Each row was made from one small tree. The marks that hang from a mark follow it in brackets, in alphabetical order. Every link used is in the known rows. Write each row's tree.
Known rows
nakif{givul kasap vuse{gamim lodaf}}: 0.507; 4.011; -3.342; -0.070; 1.690; -0.904; 4.515; 0.294; 4.719; 4.870; -1.490; -0.481; -0.885; 3.868; 0.085; -0.326; 2.806; -2.066; 3.301
kasap{nakif{givul{gamim} vuse}}: 3.835; 3.192; 0.965; -0.170; 0.721; 0.383; 1.908; 0.433; 2.546; 2.792; -2.366; 0.119; 1.483; 3.196; 0.807; 0.356; 0.987; -1.041; 2.724
kasap{nakif{givul{gamim}}}: 4.022; 1.625; 1.958; -0.873; 0.143; 0.723; 1.072; 1.072; 0.718; 1.209; -3.084; -0.193; 0.574; 2.264; 0.246; 1.746; 1.588; -0.560; 1.500
lodaf{vuse{gamim}}: 0.179; 1.086; -0.685; -0.997; -0.893; -2.734; 0.593; 0.281; 1.033; 2.552; 0.148; -0.008; -0.409; 2.133; -0.086; 1.377; 1.024; -3.554; 0.420
kasap{nakif}: 1.496; -1.173; 1.073; -0.031; 1.179; 1.257; -0.576; -0.378; 1.340; -0.073; -1.032; 0.544; 0.800; 0.286; -0.037; 1.186; -0.041; -0.403; 1.898
vuse{gamim{givul{nakif{kasap}} kevep} lodaf}: 1.139; -1.249; -1.301; 1.612; 1.323; -0.571; -0.240; -1.506; 5.326; 3.824; -1.779; -0.415; -1.439; 3.079; -0.817; 0.707; 1.583; -2.609; 3.147
kevep{gamim{givul{nakif} vuse{lodaf}}}: 0.767; -0.134; -0.444; -0.091; 1.109; 0.614; -0.747; 0.273; 4.193; 3.123; 1.008; 2.184; 0.052; 2.239; 0.691; 2.368; -1.868; 0.468; 5.340
gamim{givul{nakif{kasap}} kevep vuse{lodaf}}: -0.310; -1.531; -1.329; 1.757; 1.184; 0.795; -1.026; -1.373; 6.962; 4.982; -0.709; 0.553; 1.138; 2.446; -0.505; -1.630; -0.486; -1.669; 3.781
lodaf{vuse{gamim{kevep{givul}}}}: 0.537; -0.852; -2.085; 1.230; 1.143; -2.452; -1.110; -0.135; 1.748; 3.268; 0.589; 0.293; -1.322; 4.157; 0.880; 1.120; 0.834; -5.085; 2.654
givul{nakif{vuse}}: 0.056; 2.586; 0.870; 0.031; -1.037; 0.379; 0.258; -0.394; 3.336; 2.291; 0.746; 0.337; 0.406; 0.743; 1.493; -2.268; -0.491; 1.003; 1.334
kevep{gamim{vuse{lodaf}} givul{nakif}}: 0.404; 1.151; -0.383; 0.171; 1.867; 0.650; -0.620; 1.357; 3.137; 3.033; 1.065; 2.142; -1.575; 2.348; 1.892; 2.713; -1.460; 0.546; 5.524
kasap{nakif{givul vuse{lodaf}}}: 2.875; 1.768; -1.152; -0.393; 3.262; 1.364; 2.251; -0.643; 4.834; 2.820; -1.413; 1.130; 1.722; 2.552; 0.976; -0.677; 0.915; -0.006; 5.966
gamim{givul{nakif{kasap}} kevep}: -0.143; -0.983; -0.102; 2.072; -1.315; 1.281; -1.904; -0.514; 4.843; 3.206; -0.709; -0.174; -0.285; 2.346; 0.729; -1.734; 0.316; -0.852; -0.013
nakif{vuse{gamim{givul kevep} lodaf}}: 1.592; -1.929; -3.700; 2.244; 4.276; -2.085; 0.586; -3.079; 4.122; 2.924; 0.150; 0.443; 0.424; 3.526; -1.258; 0.536; 0.211; -3.844; 6.255
kevep{givul}: 0.389; 0.544; -0.249; 1.312; 0.603; 0.211; -0.662; 0.481; 0.075; 0.962; 0.393; 1.140; -1.037; 0.770; 1.725; 0.938; -0.190; -0.176; 1.268
vuse{gamim{givul} lodaf}: 2.004; -1.024; -1.532; 0.489; 2.481; -1.709; 0.830; -1.617; 1.683; 1.667; -0.762; 0.989; -0.644; 1.376; -1.090; 3.067; 0.503; -2.120; 4.070
gamim{kevep vuse}: -1.215; -2.914; -1.774; 0.920; 1.415; 0.271; -0.655; -0.680; 1.927; 1.161; 0.965; -0.299; 1.521; 1.294; -1.594; -1.245; -0.764; -1.987; 2.516
kevep{gamim{vuse} givul{nakif}}: -0.510; 1.345; 0.138; 0.409; -0.392; 1.329; -1.153; 2.491; 2.329; 2.923; 1.881; 1.858; -1.576; 2.285; 2.448; 2.390; -1.420; 0.618; 3.494
kevep{gamim{givul{nakif}}}: 0.943; 0.446; 0.764; 0.214; -1.434; 0.977; -1.521; 1.311; 2.125; 1.380; 0.961; 1.383; -1.383; 2.082; 2.042; 2.389; -0.950; 1.149; 1.686
nakif{givul{gamim{kevep}} kasap vuse{lodaf}}: 2.154; 2.817; -2.286; 1.338; 2.349; -1.170; 2.438; -0.641; 4.330; 4.303; -2.937; -1.689; 0.397; 4.979; -0.087; -1.976; 1.984; -2.614; 1.992
gamim{kevep{givul{nakif}} vuse}: -0.540; -1.381; -0.334; 1.661; 0.527; 1.231; -1.830; 0.273; 3.553; 3.013; 1.208; 0.959; -0.067; 1.959; 1.077; -1.164; -0.904; -0.831; 3.923

Write each row's tree
-0.016; 3.626; -0.073; 0.657; 0.497; -0.057; 1.149; -1.079; 5.649; 4.206; -1.158; -0.118; -0.022; 1.453; 1.047; -2.336; 0.139; 0.195; 1.420 : givul{nakif{kasap vuse{lodaf}}}
2.354; 2.313; 1.941; 0.730; 1.224; -1.190; -0.289; -0.140; 2.088; 3.808; -1.474; 1.150; -0.304; 1.419; 0.748; 1.581; -0.932; -0.668; 3.744 : kevep{givul{gamim{vuse{lodaf}} nakif}}
-0.021; 2.498; -2.622; 0.924; 2.286; -2.015; 2.876; -1.307; 3.834; 3.745; -1.307; -0.511; -0.685; 2.480; -0.783; 0.485; 1.298; -2.851; 2.370 : nakif{kasap vuse{gamim lodaf}}
-0.921; 2.546; -1.967; 1.121; 0.021; -1.394; 2.330; -0.162; 3.037; 3.513; -0.370; -0.730; -0.719; 2.503; -0.271; 0.156; 1.190; -2.963; 0.189 : nakif{kasap vuse{gamim}}
1.198; 1.438; 0.895; -0.550; -2.592; -1.702; -0.666; 0.198; 3.779; 4.514; 0.373; 1.282; -0.396; 2.578; 1.187; 1.222; 0.361; -2.543; 1.647 : lodaf{vuse{gamim{givul{nakif}}}}
1.627; 3.890; 2.683; 1.601; -2.097; -0.484; -0.619; 1.319; 1.613; 3.700; -2.462; -0.377; -2.152; 1.982; 2.132; 1.043; 0.662; -0.637; -1.794 : kevep{givul{gamim nakif{kasap}}}
0.776; -0.094; -1.337; 1.911; 2.207; -0.539; -0.109; -0.611; 4.208; 3.806; -1.677; -0.411; -3.075; 3.316; 0.424; 1.030; 2.021; -2.569; 3.441 : vuse{gamim{kevep{givul{nakif{kasap}}}} lodaf}
2.777; -1.796; -2.670; 2.408; 6.245; -0.794; 0.139; -2.511; 4.330; 2.705; -0.861; 0.952; -0.303; 3.924; -0.063; 2.073; 0.593; -4.061; 8.089 : kasap{nakif{vuse{gamim{kevep{givul}} lodaf}}}
0.928; 2.928; 1.790; 0.085; -0.352; -1.038; 0.842; -0.154; 3.579; 4.418; -2.805; -0.702; 0.324; 1.334; -0.918; 0.212; -0.059; -1.134; 0.480 : givul{gamim{vuse{lodaf}} nakif{kasap}}
-1.027; 3.694; 0.440; 0.835; -1.873; 0.627; 0.812; 0.123; 4.817; 3.953; -0.287; -0.316; -0.002; 1.543; 1.677; -2.734; 0.251; 0.177; -0.671 : givul{nakif{kasap vuse}}
0.435; 2.359; 0.322; -0.167; -0.744; -0.857; 1.361; -0.244; 3.115; 2.775; 0.479; 0.000; -0.835; 1.587; 0.453; -0.189; 0.826; -0.905; 2.326 : givul{nakif{vuse{gamim}}}
0.547; -2.092; -2.112; 1.953; 2.253; -1.044; -0.485; -0.281; 0.401; 1.086; 0.255; -0.074; -2.061; 2.764; -0.130; 1.920; 1.033; -3.211; 3.164 : vuse{gamim{kevep{givul}}}
1.959; 1.943; -0.701; -0.346; 1.069; 1.937; 1.853; 0.542; 4.048; 2.608; -0.540; 0.958; 1.716; 2.486; 1.511; -1.155; 0.874; -0.002; 4.056 : kasap{nakif{givul vuse}}
0.527; 0.396; -1.678; 2.652; 1.541; 0.248; -0.577; -2.410; 7.423; 4.946; -0.759; 0.313; 0.667; 3.247; 0.822; -2.785; -0.263; -1.430; 3.330 : gamim{givul{nakif{kasap vuse{lodaf}}} kevep}
0.486; -1.245; -1.516; 0.736; 2.288; -0.292; 0.035; -1.348; 3.182; 2.762; 0.349; 1.982; 1.973; 0.692; -0.852; 0.712; -1.560; -1.099; 4.603 : gamim{givul vuse{lodaf}}
2.147; 5.269; 1.108; 2.036; 0.838; -1.457; 0.565; -0.626; 4.204; 5.462; -2.435; 0.193; -1.269; 2.885; 2.100; 0.045; 0.124; -1.125; 1.369 : kevep{givul{gamim nakif{kasap vuse{lodaf}}}}
2.143; -2.939; -2.040; 2.297; 3.231; -0.143; -0.483; -2.393; 4.685; 2.573; -0.066; 0.807; 1.300; 3.722; -0.830; 1.372; 0.081; -4.083; 5.805 : kasap{nakif{vuse{gamim{givul kevep}}}}
1.791; 4.750; 1.439; 0.837; 0.183; -1.639; 1.369; -1.107; 4.145; 4.480; -2.913; -1.076; -0.237; 2.133; 0.553; -0.901; 0.305; -0.942; 0.169 : givul{gamim nakif{kasap vuse{lodaf}}}
0.958; -2.168; 0.382; 1.383; -0.386; 1.124; -2.313; -0.945; 3.352; 1.638; 0.224; 0.481; 0.217; 1.534; 0.558; -1.260; -0.345; -0.172; 2.004 : gamim{givul{nakif} kevep}
1.319; 0.166; 0.958; 0.141; -1.430; -0.243; -0.245; -0.070; 2.362; 2.345; 0.025; 0.876; -1.071; 1.360; 0.322; 1.978; 0.609; -0.738; 2.078 : vuse{gamim{givul{nakif}}}
